Each row was made from one small tree. Brackets hold a mark, then the marks that hang from it, in alphabetical order. Every link used is in the known rows. Write each row's tree.
Known rows:
{A {Q {T {N W} X}}}: [ -4.5 -30.2  10.3  10.0 -25.8  19.0  17.4  -4.3  14.1 -21.4   0.3 -11.4
   3.4 -32.4 -19.2   3.7  44.3 -18.9   6.8   0.0  -8.8  29.0   7.7  -3.8
  29.0 -18.4]
{W {T N} U}: [ -9.5 -36.3  28.4  19.8  14.2 -10.9  -8.7   5.3  15.2 -20.5 -13.5 -16.1
 -23.6  -6.3 -23.5  10.5  18.1 -14.3   1.6  24.4  -6.1  54.1   1.5  -5.4
  24.5   4.3]
{X {N {W T U}} Q}: [-17.8 -33.8  43.2  13.8  -4.3  17.4   5.6   6.0 -14.3 -47.6   7.8  -6.8
 -21.5  -1.4 -26.4  -3.8  19.7 -21.2  13.2  27.4  -5.6  42.4  -5.3 -15.9
  20.1   7.4]
{N {T Q X} W}: [ -8.5 -33.2  28.2  -2.0 -15.5  42.7  37.6 -15.4  -0.6 -57.1  38.8   2.0
 -39.1  -1.8 -20.2 -21.4  27.3 -23.5  24.0  14.1   1.8  47.1  -0.1 -18.3
  43.9  -1.4]
{N {T {X Q}}}: [-11.4 -24.6  15.3   2.2 -18.0  35.9  17.9  -0.4  -5.7 -38.0  41.6   3.3
 -23.0   3.3  -3.2  -9.3  12.5 -25.6  28.1  17.3  -1.6  30.9  -1.7 -22.2
  21.7 -10.8]
{T N X}: [ -6.2 -23.8  25.2   6.5  -5.8  33.6   9.9   8.8  18.1 -31.3  25.8  -1.2
 -25.1 -14.6   1.5  -4.3  29.4 -16.7  32.5  44.8  -4.3  43.4   8.6  -8.7
  21.6 -15.7]
{Q T}: [  5.7  -3.6  -4.8  15.9  -5.7  11.6  -2.0   3.0   1.3 -11.1  -0.4  -4.4
  14.5  -7.7  -0.1   6.2   0.3  -6.1 -10.3 -19.8  10.6  -4.2  -5.2  -5.7
  11.7 -23.9]
{U {T Q}}: [ -3.2  20.8   4.6  23.4   8.0  45.7   4.0  12.9  16.3   2.1  28.2   8.8
 -11.4  16.0   3.6  15.2 -25.2  15.3  19.3  16.6  -5.4  12.8   0.3  13.2
  -4.5   4.6]
{A Q}: [ -4.3  -9.6  -8.5  -1.9 -15.4 -10.6   2.4  -6.4   1.2  16.6 -11.8  -4.5
  14.7 -11.1  -9.7   6.8  12.4  -3.7  -6.5  -8.8 -13.8  -0.8   8.8   4.9
  -2.3   5.7]
{Q {T {N W}} X}: [  6.5 -14.9  29.6  22.7 -13.9  17.3  -4.9   7.0  13.8 -51.3   2.9 -12.3
  12.3 -19.8  -5.0  -6.8  34.0 -15.9 -16.0 -27.3  12.9  26.4 -11.8   7.4
  41.5 -41.9]
{T X}: [ -6.0 -11.9   7.8   4.7  -6.3  24.5   8.1   4.1   9.3 -16.1  20.3  -2.1
 -13.4  -7.0   7.4   1.7   5.8  -9.8  22.7  20.5  -0.2  14.3   8.9  -9.7
  10.4 -12.8]
{Q {T {N {W U}} X}}: [ -2.0 -30.2  28.3  23.2 -10.4  29.9  12.5   1.4  20.8 -44.1   4.5 -11.3
 -18.3 -24.6 -19.8   1.8  39.5 -20.7   9.5  10.8  10.8  39.3  -3.0 -14.3
  38.9 -27.5]
{N {T {X Q}} {W U}}: [-16.1 -35.1  37.1   6.0 -17.8  26.0  27.2 -14.9   3.7 -50.0  18.3  -6.5
 -40.8  -6.0 -36.9 -10.3  35.4 -27.8  19.0   9.1   3.5  42.9  -8.3 -25.3
  37.9   2.5]
{N W}: [ -2.0  -4.4  14.4  -7.7  -3.3   0.8  18.2 -13.9   0.2 -15.6  -7.6  -4.5
 -15.0  -9.4 -21.2 -10.4  23.7  -0.6   1.4  -8.4   0.5  10.9  -3.4   3.7
  16.1  11.3]
{U {T {X N Q}} W}: [-16.3  34.5  33.4  24.8   8.9  73.9   0.0  27.4  23.6 -11.7  36.8  -2.3
 -25.8   8.2  -6.1  30.0   0.6  22.4  62.1  47.9 -12.0  24.5  -6.9   8.3
  -4.1  14.8]
{A {Q {T {N W}}}}: [ -0.5 -21.7   6.3   6.7 -21.8   4.3  11.9  -7.9   8.1 -11.4 -13.6  -9.1
  12.1 -27.2 -23.6   2.7  40.2 -12.8  -7.5 -13.4  -8.5  19.0   2.0   2.4
  23.2 -10.0]
{X {N T}}: [ -4.6 -34.8  24.1   1.2  -6.9   5.4  -2.1 -13.0 -10.6 -19.0  11.9   0.9
 -14.8  -0.3 -12.4 -16.0  40.0 -19.8  13.2  23.3  -3.3  27.9 -10.9 -18.4
  16.3   7.4]
{A {Q T}}: [  0.8 -12.6 -12.6   9.9 -20.9  -2.4  -0.1  -3.4   2.0   6.4 -12.4  -8.8
  26.9 -17.9  -9.2  11.7  13.0  -8.6 -14.3 -25.0  -5.1  -4.6   3.9   0.4
   5.9 -13.5]
{Q {T X}}: [  0.6 -14.4   1.0  19.1 -11.1  29.4   4.7   6.9   8.4 -24.3  15.9  -6.4
   4.4 -13.6   5.1   7.9   6.4 -15.0   7.2  -3.2  10.4   7.0   2.0 -13.3
  19.0 -33.6]
{X {Q {T N}}}: [ -4.3  -4.3  10.8  17.8 -14.0  39.2   5.6  22.5  -5.0 -40.2  24.6   5.7
   7.6  -1.9   2.4   1.2  -7.3 -15.8   6.3   5.3   5.1  15.2  -6.0  -8.8
  12.1 -29.4]
{X {Q T}}: [ -4.1   2.4   0.2  17.0 -14.6  32.9   4.9  20.1 -11.4 -30.0  20.8   4.0
  14.8   2.5   6.2   4.7 -22.1 -12.3   0.4 -10.3   7.3  -3.5  -4.4 -10.1
   4.6 -27.1]

Which tree is each row?
[  0.9 -10.0  27.3  18.0  -3.8  34.8  -5.2  25.2   8.7 -48.1  32.5   6.7
   2.1   6.3  14.6 -11.1  -6.0 -11.7  -1.9  16.8   5.2  38.7   1.0   5.7
  24.9 -30.4] : {T N {Q X}}
[-10.5 -34.2  36.2  17.3  -7.6  46.5  15.2   7.7   5.4 -49.3  32.5   2.2
 -27.4  -1.4  -6.7  -7.2  11.6 -21.0  24.1  45.2   5.5  43.7   7.5 -22.5
  27.0 -10.6] : {T Q {X {N {W U}}}}
[ -6.1 -23.5  25.8  14.4  -5.3  59.8  16.2  21.6  13.6 -49.4  49.6  10.2
 -24.4  -1.2  12.1  -7.3   1.0 -18.7  32.8  54.3  -0.1  52.3  13.7 -12.0
  25.3 -24.6] : {T N Q X}
[ -4.0 -33.1  43.4  14.4 -12.1  -4.2 -11.5 -10.7   2.4 -40.9   0.1 -12.3
  -6.5  -5.4 -19.0 -15.0  46.6 -20.2 -10.1  -9.1   6.7  31.3 -17.1  -6.4
  33.5  -8.1] : {Q {X {N T {W U}}}}
[ -5.9 -29.0  23.2  17.7   5.3  17.5  -9.3  18.8  -6.3 -44.2  26.2  -6.6
   0.5   7.9   9.5  -1.5 -10.6 -16.6   1.6  11.4  -4.0  42.7   6.4   0.6
  25.3 -16.4] : {W {T {Q {X N}}}}
[ -4.2 -27.9   3.7  14.0 -24.8  19.8   7.1   2.5  13.5 -13.7   4.3  -8.4
  10.9 -27.3  -8.6   9.1  32.4 -19.2   5.9   4.2  -8.4  22.8   9.2  -4.9
  20.4 -23.8] : {A {Q {T N X}}}
[ -4.4 -27.8  27.6  18.4   6.8  23.7  -3.6  22.7   4.1 -51.3  27.8  -5.4
  -7.5   3.0   6.7  -3.5  -4.1 -16.1   4.9  18.2  -6.1  58.4   7.7   5.7
  32.9 -20.5] : {W {T N {Q X}}}
[ -4.1 -11.1  41.8  24.7  -3.8   8.4 -17.2   0.5  15.9 -23.4  -1.7 -11.9
  -4.6  -3.7 -13.9   0.3  30.5  -3.6  -3.5  -3.6   2.5  23.1 -13.7   9.1
  19.1  -5.4] : {Q {X {N {W {U T}}}}}
[ -0.9  20.8  11.6  29.6   3.8  44.3  -7.8  18.3  20.1  -8.0  32.1   4.7
  -1.1  16.3  10.7  13.7 -25.9  12.9   9.1   1.6  -1.9  12.8  -3.2  19.9
   1.3  -9.5] : {U {T {Q X}}}
[ -6.7 -10.2  23.6  21.9 -13.7  32.7   9.7  15.3   0.4 -44.4   9.8  -0.6
  -3.1  -6.5 -15.9   1.2   3.9 -17.2   0.7   1.0   8.4  22.6  -9.4 -11.7
  20.3 -23.1] : {X {Q {T {N {W U}}}}}
[ -2.2 -28.7  20.2  17.6 -13.6  32.5   8.8  -1.7   4.6 -38.6  14.3  -8.9
  -5.5 -20.1  -6.9  -1.9  32.8 -20.5  13.7   7.6   8.6  22.2  -2.0 -17.7
  29.8 -25.7] : {Q {T {X {N W}}}}
[-12.3 -18.6  28.0  10.6 -13.3  53.0  14.8  22.1   7.1 -47.4  43.0   6.0
 -22.6  -7.6   5.9  -4.3  11.6 -21.4  39.1  48.9  -5.1  43.7   7.7 -12.5
  17.9 -22.7] : {T N {X Q}}
[ -4.2  54.2  13.0  22.4  20.8  57.7   0.6  24.0  24.8   4.9  22.3   1.5
 -14.4  20.1  -4.7  29.5 -26.7  37.8  33.6  20.3  -7.1  11.3  -7.6  21.6
  -8.5  21.4] : {U {T Q} W}
[-10.7  30.6  30.7  22.3  15.5  57.7  -3.3  16.8  31.0   1.1  23.4  -8.0
 -27.6   2.5  -9.7  29.4  14.7  26.1  56.9  45.6 -12.3  24.4  -6.3  11.3
  -1.2  20.0] : {U {T {X N}} W}
[-14.4 -23.9  26.4  10.9 -14.8  47.6   6.8  17.2  -6.4 -39.6  41.3   4.7
 -14.2  -1.8   9.0  -3.3   6.6 -22.1  35.4  44.6  -3.2  25.6   6.0 -21.1
   8.6 -17.6] : {T {X N Q}}
[ -1.8 -14.1  29.8   3.7  -2.1  36.8  23.2   5.7   4.6 -47.1  21.6   8.5
 -23.5  -2.0 -11.4 -16.8  12.7  -8.0  11.2  27.9  -0.5  46.6   1.8   0.1
  29.8  -3.8] : {T {N W} Q}
[ -8.8 -39.3  39.6  13.8   4.9   6.4   3.1  -4.5  -2.9 -37.2  -2.3  -9.1
 -24.1  -4.5 -26.7  -5.7  27.6 -16.0   5.0  27.4  -2.2  47.4  -2.0 -13.1
  26.9  11.9] : {X {N {W {T Q} U}}}
[ -0.2 -20.8  -0.8  11.0 -20.1   3.6   3.2   0.0   7.6  -3.8  -9.8  -7.3
  19.1 -22.7 -12.9   7.5  28.1 -13.2  -8.6  -9.3  -8.6  14.4   3.4   0.7
  14.2 -15.4] : {A {Q {T N}}}
[-15.6 -29.5  37.3   4.5  -6.4  26.7  13.1   6.4 -20.9 -51.7  20.5  -1.7
 -18.7  -2.4 -16.8 -10.6  20.0 -20.7  22.6  27.2  -9.9  40.2  -2.9 -10.6
  20.0   6.0] : {X {N {W T}} Q}
[ -9.6  -6.5  28.8  37.0   6.1  43.8  -2.0  15.5  36.0 -12.5  19.9  -0.2
 -30.3   4.5 -11.9  20.0  -2.9  -0.7  23.1  41.6   0.2  42.2   0.7  -3.2
  11.0  -3.4] : {W {U {T N Q X}}}
[ -2.4 -22.4  27.8   0.6 -14.5  22.6  21.4 -12.9  -4.2 -55.2  26.0   0.1
 -17.8   4.2 -17.9 -24.4  22.6 -18.4  -2.2 -16.6   5.8  35.9 -10.3  -4.1
  43.2  -5.0] : {N {T {Q X}} W}
[ -4.7  -1.1  28.0  39.9   5.5  23.7 -21.0  13.7  23.9  -6.4   7.8  -2.7
  -6.7  13.1  -8.2  17.9  -9.4   4.1  -0.4  14.4   4.3  21.6  -8.6   3.1
   2.9  -3.6] : {W {U {T {Q {X N}}}}}
[ -9.6 -31.8  42.3  10.7  -5.5  25.5  17.7  -2.9  25.0 -40.5   7.1  -9.1
 -41.6 -21.4 -24.5  -5.5  48.2 -18.2  25.0  38.6   0.2  53.8   2.6 -11.0
  34.9  -4.9] : {T {N {W U}} X}
[ -4.1   9.0  18.2  38.3   6.5  21.5 -16.4  13.1  26.9  -2.2   6.5  -3.1
  -4.8  14.2  -6.1  22.2 -22.2   7.9  -4.6   1.5   5.6  14.1  -6.8   8.0
   2.6  -5.0] : {W {U {T {Q X}}}}
[  3.7 -15.9  17.8  13.1  -7.8  18.4  11.6  -1.7   8.4 -34.1  -3.0  -5.9
  -4.6 -20.1 -17.5  -5.4  35.0 -11.7  -1.1  -5.2   7.1  25.5  -8.5  -1.9
  32.1 -19.0] : {Q {T {N W}}}
[  0.2 -10.9  22.0  18.0  -5.7  28.0 -12.1  19.8  -4.3 -38.4  29.8   5.3
  11.1  12.1  17.4  -8.4 -14.6 -11.2  -5.9   7.9   6.6  19.3   0.1  -1.2
  14.8 -25.1] : {T {Q {X N}}}
[-10.7   2.8  30.7  11.0  17.5  47.7   7.7  27.6  15.4 -39.5  27.8  -9.2
 -25.4   1.8  -4.0  15.1   0.1   5.7  39.9  43.7  -9.4  54.4   6.6   1.4
  25.1   2.4] : {U {W {T N Q X}}}
[ -6.9 -28.6  12.9   5.0 -12.1  40.7  18.6  -1.1  -0.2 -40.4  47.5   7.1
 -23.4   8.0   0.9 -11.7   3.7 -22.9  23.2  22.8   2.1  36.9   3.0 -22.5
  27.2 -12.0] : {N {T Q X}}
[-12.9 -29.1  29.5  -5.0 -21.3  37.7  36.9 -14.9  -4.6 -54.2  34.4  -0.9
 -37.8  -7.1 -24.0 -18.5  36.5 -26.0  29.3   9.4  -1.3  40.3  -4.9 -18.4
  37.0   0.1] : {N {T {X Q}} W}
[ -5.4 -19.1  25.0   4.6   1.2  13.6  14.6   1.6  -1.4 -47.5  11.4 -10.7
 -14.1  -1.9 -12.1  -8.2   5.9  -9.7  -1.3  -9.5  -2.5  38.9   3.7   7.3
  35.1  -3.9] : {N {W {T {Q X}}}}
[ -2.5   9.2  34.8  26.7   2.2  52.5   7.1  12.7  27.6 -31.8  29.9   3.3
 -21.0   3.1  -7.2   2.6   6.8   7.8  18.6  16.1  -4.7  43.2  -5.9  23.2
  22.0  -6.2] : {U {T {N W} {Q X}}}
[ -8.6 -25.3  26.6   5.9   7.6 -14.2  10.2 -12.5   7.1 -22.6 -21.8 -19.1
 -26.5  -9.5 -36.9   2.5  24.5  -7.3  -4.1  -3.9  -2.5  35.7  -0.6  -1.9
  28.1  16.2] : {N {W T U}}
[ -8.3  -3.8  28.2  21.8   1.1  30.7  15.3  -4.3  24.0 -18.3   6.1  -5.2
 -33.2  -2.1 -27.5   8.9   9.5   3.1  15.1  12.8   1.9  29.2  -1.9   0.6
  18.7   9.7] : {N {W {U {T Q X}}}}
[ -9.8 -24.7  35.1  23.3 -15.6  28.9   4.2   7.6 -10.8 -48.5   5.6  -3.5
  -3.6  -7.0 -23.9  -3.0  18.5 -22.2   1.3   7.5   9.9  21.7 -13.8 -21.3
  21.4 -13.1] : {X {N {W U}} {Q T}}
[ -8.0 -35.0  36.3  32.3  10.3   8.6 -14.8  21.8  15.2 -46.1   8.4 -12.1
 -12.6   4.4  -7.0   7.5  -5.2 -18.7  -7.4  18.9   0.9  61.9   3.2  -2.4
  33.6 -17.8] : {W {T N {Q X}} U}
[-10.9 -38.2  25.5   8.6   5.5  22.0   9.4   9.9  11.8 -37.3  22.3 -11.3
 -28.9 -13.5  -2.8   2.4  25.2 -20.2  32.1  40.4 -13.0  62.3  13.2  -5.2
  31.5  -8.7] : {W {T N X}}
[ -8.0 -33.9  22.7   5.6 -18.0 -10.5  -5.8  -5.5   0.5 -18.7  -8.5 -17.7
  14.2 -18.7 -14.5  -1.6  39.4 -15.5  -8.6 -13.0 -15.6  28.0   4.3   9.3
  22.6  -3.2] : {A {Q {X {N {W T}}}}}
[ -4.4  -5.4  18.5  14.5 -15.4  39.8  15.2  14.9  -5.1 -48.8  19.7   3.6
  -0.5  -7.9  -8.2  -4.0   4.8 -15.1   7.3   1.7   4.9  20.9  -6.7  -7.0
  20.1 -24.3] : {X {Q {T {N W}}}}
[ -8.9 -35.8  32.1  32.7   9.0   4.1 -20.5  18.4   6.0 -38.0   6.4 -13.2
  -4.1   9.2  -5.5   8.9 -10.8 -18.4 -10.8  12.0   3.4  45.9   2.8  -8.0
  25.7 -13.9] : {W {T {Q {X N}}} U}
[ -6.1   2.6  24.3  18.0   4.1  18.3  11.4  -7.6  19.4 -10.5  -5.6  -4.6
 -26.5   0.7 -30.7   7.7   7.0   7.1   2.8   2.4   1.9  21.5  -7.1   5.1
  13.6  16.2] : {N {W {U {T Q}}}}
[ -7.4 -26.2  37.1   8.1  -8.1  61.3  31.3  10.2  13.9 -62.9  43.7   6.3
 -36.1  -9.0  -5.4 -15.6  19.3 -18.8  33.6  48.2   0.2  60.6  11.2  -8.9
  39.7 -16.4] : {T {N W} Q X}
[ -2.1 -21.5  39.6  16.5  -7.6  -5.0 -16.8  -2.0   5.6 -32.3  -7.6 -12.0
   1.5  -7.0 -11.4  -8.1  32.3 -11.9 -12.9  -8.2   7.8  20.1 -11.7   0.7
  22.5 -10.8] : {Q {X {N {W U}}}}
[ -0.5 -12.9  28.3  14.3  -7.6  28.5  -2.4  12.1  -3.9 -45.9  25.3   3.3
   3.9   7.2   6.8 -14.1  -2.0 -10.8  -4.7   4.1   7.7  23.8  -1.3   1.1
  22.8 -19.0] : {T {Q {X {N W}}}}
[ -3.5 -18.8  35.2  13.0   1.1  27.7  15.8   6.3  11.3 -43.6   8.6   4.3
 -26.6  -0.7 -21.5 -10.5  11.9  -9.9   3.5  28.3   3.9  48.0  -0.4  -4.6
  29.5  -2.2] : {T {N {W U}} Q}
[-11.3  -0.4  28.0   6.8  16.8  26.5  -1.9  16.1   8.6 -22.5  11.9 -17.1
 -20.0  -2.5  -8.8  17.4  14.8   5.9  38.6  34.6 -11.0  36.7   1.6  -0.6
  16.1  12.3] : {U {W {T {X N}}}}
